Every row comes from one small tree of marks. The marks that hang from a mark follow it in brackets, in the order of their numbers. Every link used is in the known rows. Which tree was each row made from?
Known rows:
k895{k605 k649{k200{k381} k824}}: -4.945 -3.178 -2.596  3.538 -0.850  1.221 -3.021  5.636 -2.387  3.131  4.393  2.170 -0.756 -3.976 -3.835 -4.085 -0.871 -1.676  0.121  0.642  3.270  2.559 -3.333  0.865 -2.844
k605{k895{k649{k824} k764}}: -3.314 -3.452  0.228  0.496 -2.613  1.365 -2.868  3.652  1.037  2.757  0.435  0.169  1.937 -0.002 -1.245 -2.396 -1.599 -0.798  2.302  0.879  2.614  3.258 -0.927 -1.627 -3.864
k216{k200}: -1.992  0.291  2.837 -0.698 -2.559  1.845 -0.260  1.330 -1.423  2.614  1.284  0.866  3.313  0.003 -3.250 -0.083 -1.710  2.614  0.944  0.134  1.848  1.799  1.877  0.949 -0.316
k200{k216 k381}:  1.128 -0.209 -1.613  0.701 -3.154  1.697 -2.193 -0.790 -4.181  5.603 -0.035  0.607  0.567 -0.373 -2.293 -0.356  0.171  1.896  2.702 -2.534  1.685 -0.334 -1.698  0.463  1.882
k808{k824 k978{k764{k355}}}: -1.311 -2.496  2.223 -0.389 -6.261 -4.533  1.992  0.729 -2.125  0.317  2.080  1.226 -2.876  0.345 -1.762  0.339  0.216 -0.209 -1.241  2.421 -1.785  3.084  2.310  1.003  0.510
k605{k895{k95}}: -1.648 -2.943  1.629 -0.071 -2.144  1.124 -1.925  0.683 -1.856  3.405 -1.184 -1.461  1.609  1.273 -0.138  0.126 -0.465 -0.357  2.994  0.657  1.910  2.589  1.786 -0.607 -4.131
k605{k895{k95 k649{k824} k764{k355}}}: -3.824 -3.980  1.608 -0.718 -3.937  1.465 -2.854  3.899 -2.479  3.606  1.111  0.070  1.442 -0.085 -0.220 -0.883 -1.839 -1.455  5.248  1.592  1.966  2.732 -0.356 -2.042 -6.684
k764{k895{k605 k649{k200{k381} k824}}}: -2.479 -4.036 -2.036  4.299 -2.175 -0.338 -4.504  4.875 -2.542  3.692  1.704  1.979  0.506 -3.337 -4.795 -4.128  0.577 -3.207  0.300  0.483  3.554  3.054 -3.664  0.295 -1.571
k764{k895{k605 k649{k824}}}: -2.920 -3.859 -0.442  3.711 -3.496 -0.612 -4.564  4.455 -2.139  1.954  1.152  1.534  1.723 -2.412 -4.911 -3.740  0.756 -2.700 -0.328  0.549  3.564  3.229 -3.032  1.035 -1.759
k978{k764{k355 k895{k605 k649}} k808}: -4.334 -1.678  4.526  3.412 -4.039 -6.403 -2.037  3.747 -1.040  0.344  4.277 -1.875  0.980  1.090 -1.236 -0.154  0.468 -6.751 -0.391  1.591  2.199  2.771 -0.668 -2.265 -2.790
k649{k200{k216} k824}: -1.605  1.486 -4.208 -1.110 -2.214  1.454 -1.596  2.416 -0.670  3.749  0.015  2.915 -1.815 -3.165 -3.453  0.735 -3.342  0.407  0.189  2.818  3.067  3.298 -4.196  1.615 -0.728
k808{k824 k978{k764{k895}}}: -0.201 -2.948  1.819  0.729 -5.673 -4.785  0.158  0.755 -1.033  0.768  0.562  1.735 -2.536  0.428 -2.769 -0.892  1.337 -0.220 -2.109  2.328 -0.804  4.129  1.667  0.761  1.166
k808{k824 k978{k764{k895{k95 k605}}}}: -0.780 -3.828  2.309  0.474 -5.950 -4.484 -0.848  1.679 -1.730  1.489  0.893  1.981 -2.712  0.631 -2.736 -0.803  1.558 -0.464 -1.455  2.339 -0.421  4.170  2.026  1.135 -0.144
k978{k764{k895{k649{k824}}} k808}: -3.702 -0.103  3.909  3.233 -2.184 -5.963 -3.388  2.220  0.700 -0.320  2.874 -1.429  1.159  0.310 -1.486  0.184  0.411 -4.369 -1.193  2.285  2.590  4.163 -0.587 -2.617 -2.519
k764{k355 k895{k95 k649{k824}}}: -3.289 -3.447  1.320  2.220 -5.277 -1.087 -2.559  3.302 -7.217  2.733  1.885  1.134  1.250 -2.938 -2.715 -0.473 -0.202 -3.482  4.528  1.865  1.520  1.989 -2.062 -0.719 -4.565
k355{k764{k895}}:  1.674 -2.556 -1.064  3.058 -1.736 -2.661  0.241  1.134 -1.862  1.524  0.402 -2.787  1.877 -0.634 -3.529 -2.099  0.248 -0.010  0.373  2.393  2.681  2.062  0.475 -0.879  1.084
k381{k200}: -2.194 -1.533 -2.237 -1.225 -2.664  0.608  0.903 -1.820 -1.327  0.670  1.234 -0.167  1.091  0.947 -2.780 -0.256 -1.423  0.312  0.628 -1.009  0.499  1.409 -2.992  0.468 -2.985
k808{k824 k978{k764}}: -0.813 -2.231  1.940 -0.185 -5.271 -4.055  1.337  0.258 -0.989  0.348  1.404  1.478 -2.691  0.528 -2.026 -0.281  0.751  0.911 -2.116  2.274 -1.164  3.818  2.262  1.068  0.842
k764{k355 k895{k95 k605}}: -2.257 -4.669  0.925  1.223 -6.087 -1.347 -2.498  3.321 -6.364  3.777  1.256  0.241  1.486 -0.650 -2.736 -0.184  0.322 -4.295  3.884  0.500  2.066  1.485 -1.171  0.659 -3.242
k605{k895{k95 k649 k764}}: -1.760 -4.406  2.192 -0.288 -3.299  1.700 -2.499  2.591 -1.869  4.082  0.536 -0.169  1.848  1.230 -0.133 -1.667 -1.052 -0.633  4.326  0.890  1.811  2.963 -0.002 -2.109 -5.726
k978{k764{k355 k895} k808{k824}}: -1.396 -0.985  5.051  1.601 -4.584 -7.557 -0.538  0.800 -1.151 -0.627  3.507 -1.913  0.369  0.989  0.541  1.510  0.127 -5.349 -0.791  1.916  0.317  3.371  1.056 -2.426 -1.408
k649{k200}:  0.022 -1.106 -2.340  0.077 -1.243  0.514  1.252  0.713 -2.167  3.181  1.407  0.652 -0.810 -1.310 -1.782 -0.335 -1.965 -1.003  0.207  1.955  1.620  2.967 -2.258  0.153 -0.228
k649{k200 k824}: -2.913  0.175 -4.032 -0.241 -0.373  0.734 -0.841  2.426 -0.306  2.242  1.295  1.600 -1.210 -3.732 -2.522  0.285 -2.940 -0.621  0.283  3.143  2.915  4.016 -2.845  0.567 -1.673
k649{k200{k381} k824}: -3.072 -0.343 -4.996  0.931  0.649  0.941 -1.705  2.265 -1.492  3.922  1.868  1.067 -1.384 -4.413 -2.066 -0.253 -1.918 -0.583  1.957  1.534  2.984  2.983 -2.407 -0.651 -1.315
k978{k808{k824}}: -1.764  0.046  3.477  0.928 -3.895 -3.471 -0.057 -1.781 -2.126 -1.364  1.902 -0.801  2.131  1.095  1.196  0.630 -0.206 -1.165 -1.320  1.981 -1.041  3.589  1.550 -0.184 -1.455

Which tree is each row?
-0.990 -3.519  1.243  0.734 -5.571 -1.569 -1.455  1.419 -6.885  3.308  0.528 -0.126  1.565 -0.873 -1.871  0.765  0.139 -3.473  4.600  1.099  1.254  1.642 -0.960 -0.429 -2.953 => k764{k355 k895{k95}}
 0.387 -2.835 -0.942  3.428 -1.179 -2.138 -0.959  2.658 -3.490  2.390  1.501 -1.339  0.597 -2.276 -3.487 -2.107 -0.313 -0.243  1.621  3.927  2.806  2.855 -0.356 -1.527 -1.647 => k355{k764{k895{k95 k649{k200 k824}}}}
-2.778 -4.156  0.832  1.837 -2.564  1.622 -2.237  4.363 -6.067  4.303  4.269  1.958 -0.653 -1.622 -2.515 -2.242 -0.641 -1.699  1.944  2.137  2.256  2.975 -2.232  0.549 -5.685 => k895{k95 k605 k649{k200}}
-1.722  0.839 -5.088  0.223 -1.107  1.666 -2.404  2.240 -1.702  5.348  0.735  2.480 -2.130 -3.814 -2.898  0.161 -2.287  0.705  1.871  1.061  3.019  2.370 -3.825  0.474 -0.173 => k649{k200{k216 k381} k824}
-3.245 -2.983 -2.261  0.143 -3.377  0.865 -0.817  4.732 -3.840  4.078  4.810  2.289 -0.371 -3.400 -1.349 -1.933 -2.829 -1.972  4.719  1.437  1.806  2.182 -4.306 -2.383 -3.461 => k895{k649{k200{k381} k824} k764{k355}}
-2.691 -5.344  2.079 -0.532 -5.058  1.684 -3.590  4.637 -5.003  4.210  4.539  2.023  1.771  0.399 -1.794 -2.289 -0.589 -0.454  4.176  1.054  2.486  3.061 -1.945 -0.324 -6.484 => k895{k95 k605 k649 k764}
-2.827 -5.295  1.903  2.744 -5.829 -1.181 -2.649  4.329 -7.398  3.449  2.591  0.965  1.377 -1.464 -3.076 -1.774  0.514 -4.599  3.679  0.731  1.726  1.436 -2.070  0.177 -4.381 => k764{k355 k895{k95 k605 k649}}
-1.274 -3.882  1.949  0.675 -6.875 -5.151  0.357  2.282 -1.790  0.932  1.519  1.904 -2.647  0.324 -2.821 -0.889  0.953 -1.500 -1.480  2.039 -0.914  3.310  1.486  1.263  0.696 => k808{k824 k978{k764{k355 k895{k605}}}}
-2.710 -4.888  0.838  3.617 -5.809 -1.455 -1.869  4.445 -5.326  2.590  2.562  0.812  1.603 -1.604 -3.904 -3.238  0.253 -5.002  1.531  0.070  1.886  1.215 -2.968  0.458 -1.879 => k764{k355 k895{k605 k649}}
-3.760 -2.007 -1.969  2.197 -2.818  1.745 -2.970  5.690 -1.916  3.147  3.242  3.368 -1.054 -3.073 -4.748 -3.254 -1.913 -1.283 -1.205  1.635  3.355  2.814 -4.701  2.128 -2.594 => k895{k605 k649{k200{k216} k824}}
-3.693 -5.652  2.336 -0.843 -6.458  1.168 -2.300  5.400 -6.676  4.152  5.561  1.670  1.452 -0.011 -1.256 -1.510 -1.232 -1.974  5.504  1.106  1.865  1.998 -2.107 -0.484 -6.949 => k895{k95 k605 k649 k764{k355}}
-3.541 -4.259  2.499  1.822 -3.466  1.435 -3.109  3.445 -6.324  2.771  3.965  1.086  1.079 -0.815 -2.598 -2.051  0.324 -0.841  2.136  1.123  2.144  2.477 -0.870  1.020 -5.790 => k895{k95 k605 k649}
-5.554 -4.252 -0.200  0.164 -5.580  0.790 -2.556  6.843 -2.458  2.270  5.263  2.127  1.559 -1.789 -3.008 -2.824 -1.983 -2.151  2.544  1.049  2.891  2.423 -3.525  0.363 -4.570 => k895{k605 k649{k824} k764{k355}}
 0.867 -3.719 -0.402  2.728 -2.244 -2.292 -1.180  2.322 -2.940  2.348  0.947 -2.447  1.673 -0.589 -3.552 -2.034  0.511 -0.298  1.255  2.429  3.195  2.190  0.866 -0.298 -0.862 => k355{k764{k895{k95 k605}}}
-4.732 -0.367  4.199  2.877 -3.367 -6.438 -2.032  2.943 -1.000 -0.329  3.778 -1.691  0.861  0.066 -0.989  0.742 -0.063 -5.904  0.311  2.295  1.913  2.992 -0.714 -2.860 -3.087 => k978{k764{k355 k895{k649{k824}}} k808}
 0.344 -4.049  0.249  3.780 -2.312 -2.129 -1.351  3.099 -3.792  2.175  1.832 -1.980  1.596 -1.029 -3.932 -3.115  0.660 -0.417  1.161  2.725  2.890  2.225  0.320 -0.676 -1.567 => k355{k764{k895{k95 k605 k649}}}
-2.837 -5.778  0.718 -0.857 -5.673  1.309 -1.666  6.163 -6.442  5.569  5.638  2.554 -0.379 -0.566 -1.281 -1.827 -2.259 -2.799  5.332  2.142  2.030  2.517 -3.369 -0.974 -6.970 => k895{k95 k605 k649{k200} k764{k355}}
-5.965 -4.802  1.247 -1.114 -5.987  1.313 -3.780  6.637 -5.345  3.402  5.433  2.315  1.147 -1.581 -1.806 -1.177 -1.863 -1.474  5.611  1.931  2.804  2.770 -2.342 -0.106 -8.146 => k895{k95 k605 k649{k824} k764{k355}}
-0.017 -3.220 -0.784 -0.076 -3.261  1.157 -0.228  3.067 -2.613  3.680  3.594  2.224  0.295 -0.852 -1.640 -2.743 -2.212 -0.977  2.169  1.822  1.510  3.415 -3.890 -2.054 -2.567 => k895{k649{k200} k764}
-3.382 -2.447  0.531  1.150 -5.509 -3.723 -0.025  2.514 -1.859  1.761  0.222  0.617 -1.630  0.893 -3.750 -0.042  1.021 -1.652  0.480  2.091  0.706  2.545  0.026  0.362  0.284 => k808{k978{k764{k355 k895}}}
-1.571 -1.430  5.733  2.710 -4.630 -7.449 -0.691  1.445 -1.807 -0.701  4.411 -1.367  0.342  0.472  0.316  0.378  0.177 -5.664 -0.862  1.896 -0.012  3.269  0.670 -2.848 -2.063 => k978{k764{k355 k895{k649}} k808{k824}}
-2.759 -0.464  4.444  3.311 -2.298 -5.926 -2.684  1.736  0.240  0.007  2.941 -1.711  1.342  1.171 -1.183 -0.304  0.717 -4.709 -1.016  1.898  2.064  3.751 -0.450 -2.810 -1.878 => k978{k764{k895{k649}} k808}
 0.361 -3.883 -0.687  4.406 -1.920 -2.526 -0.656  3.190 -2.332  1.419  1.705 -2.110  1.836 -1.182 -4.441 -4.018  0.568 -0.746 -0.244  2.215  3.058  2.063 -0.284 -0.557  0.222 => k355{k764{k895{k605 k649}}}
-2.224 -1.201 -0.542  1.067 -1.690  2.114 -3.287  2.681 -6.598  5.033  2.740  2.869 -1.483 -3.693 -1.995 -0.434 -1.362  0.715  4.171  2.120  1.810  2.357 -3.048 -0.820 -5.069 => k895{k95 k649{k200{k216 k381} k824}}
-0.498 -0.595  4.689  1.823 -3.256 -7.045 -1.708  0.045  0.487 -0.561  2.530 -1.543  0.613  1.368  0.120  0.786  0.743 -3.993 -2.016  1.825  0.975  4.387  1.403 -2.295 -0.831 => k978{k764{k895} k808{k824}}
-1.482  0.382  4.968  0.478 -2.578 -6.103 -0.026 -0.563  0.562 -1.432  3.952 -2.029  0.403  1.545  1.159  1.633 -0.220 -2.575 -2.223  1.970  0.365  3.863  2.222 -1.813 -1.225 => k978{k764 k808{k824}}
-2.004 -3.943  2.929 -1.472 -5.766  0.965 -0.856  2.646 -7.565  3.714  4.345  1.291  1.510 -0.254 -0.220 -0.146 -1.569 -0.904  6.681  1.799  0.554  2.124 -1.556 -2.129 -6.517 => k895{k95 k649 k764{k355}}
 1.587 -3.426 -0.376  3.477 -1.420 -2.259 -0.208  2.121 -3.894  2.594  1.583 -1.651  0.798 -1.518 -3.301 -2.483  0.098 -0.475  1.686  3.519  2.474  2.483 -0.160 -1.865 -1.166 => k355{k764{k895{k95 k649{k200}}}}
-2.495 -0.334  4.538  1.661 -2.604 -5.895 -3.030  0.807 -0.586  0.785  2.058 -2.233  1.216  1.840 -0.290  1.817  0.823 -4.151  0.494  2.143  2.351  3.980  0.816 -2.672 -2.959 => k978{k764{k895{k95}} k808}
-1.292 -3.790  1.145 -1.775 -3.426  1.304 -2.338  1.544 -0.923  4.192 -0.680 -0.933  1.948  2.134  0.217 -0.026 -1.096 -0.197  4.476  0.866  2.145  3.157  0.987 -1.522 -4.782 => k605{k895{k95 k764}}
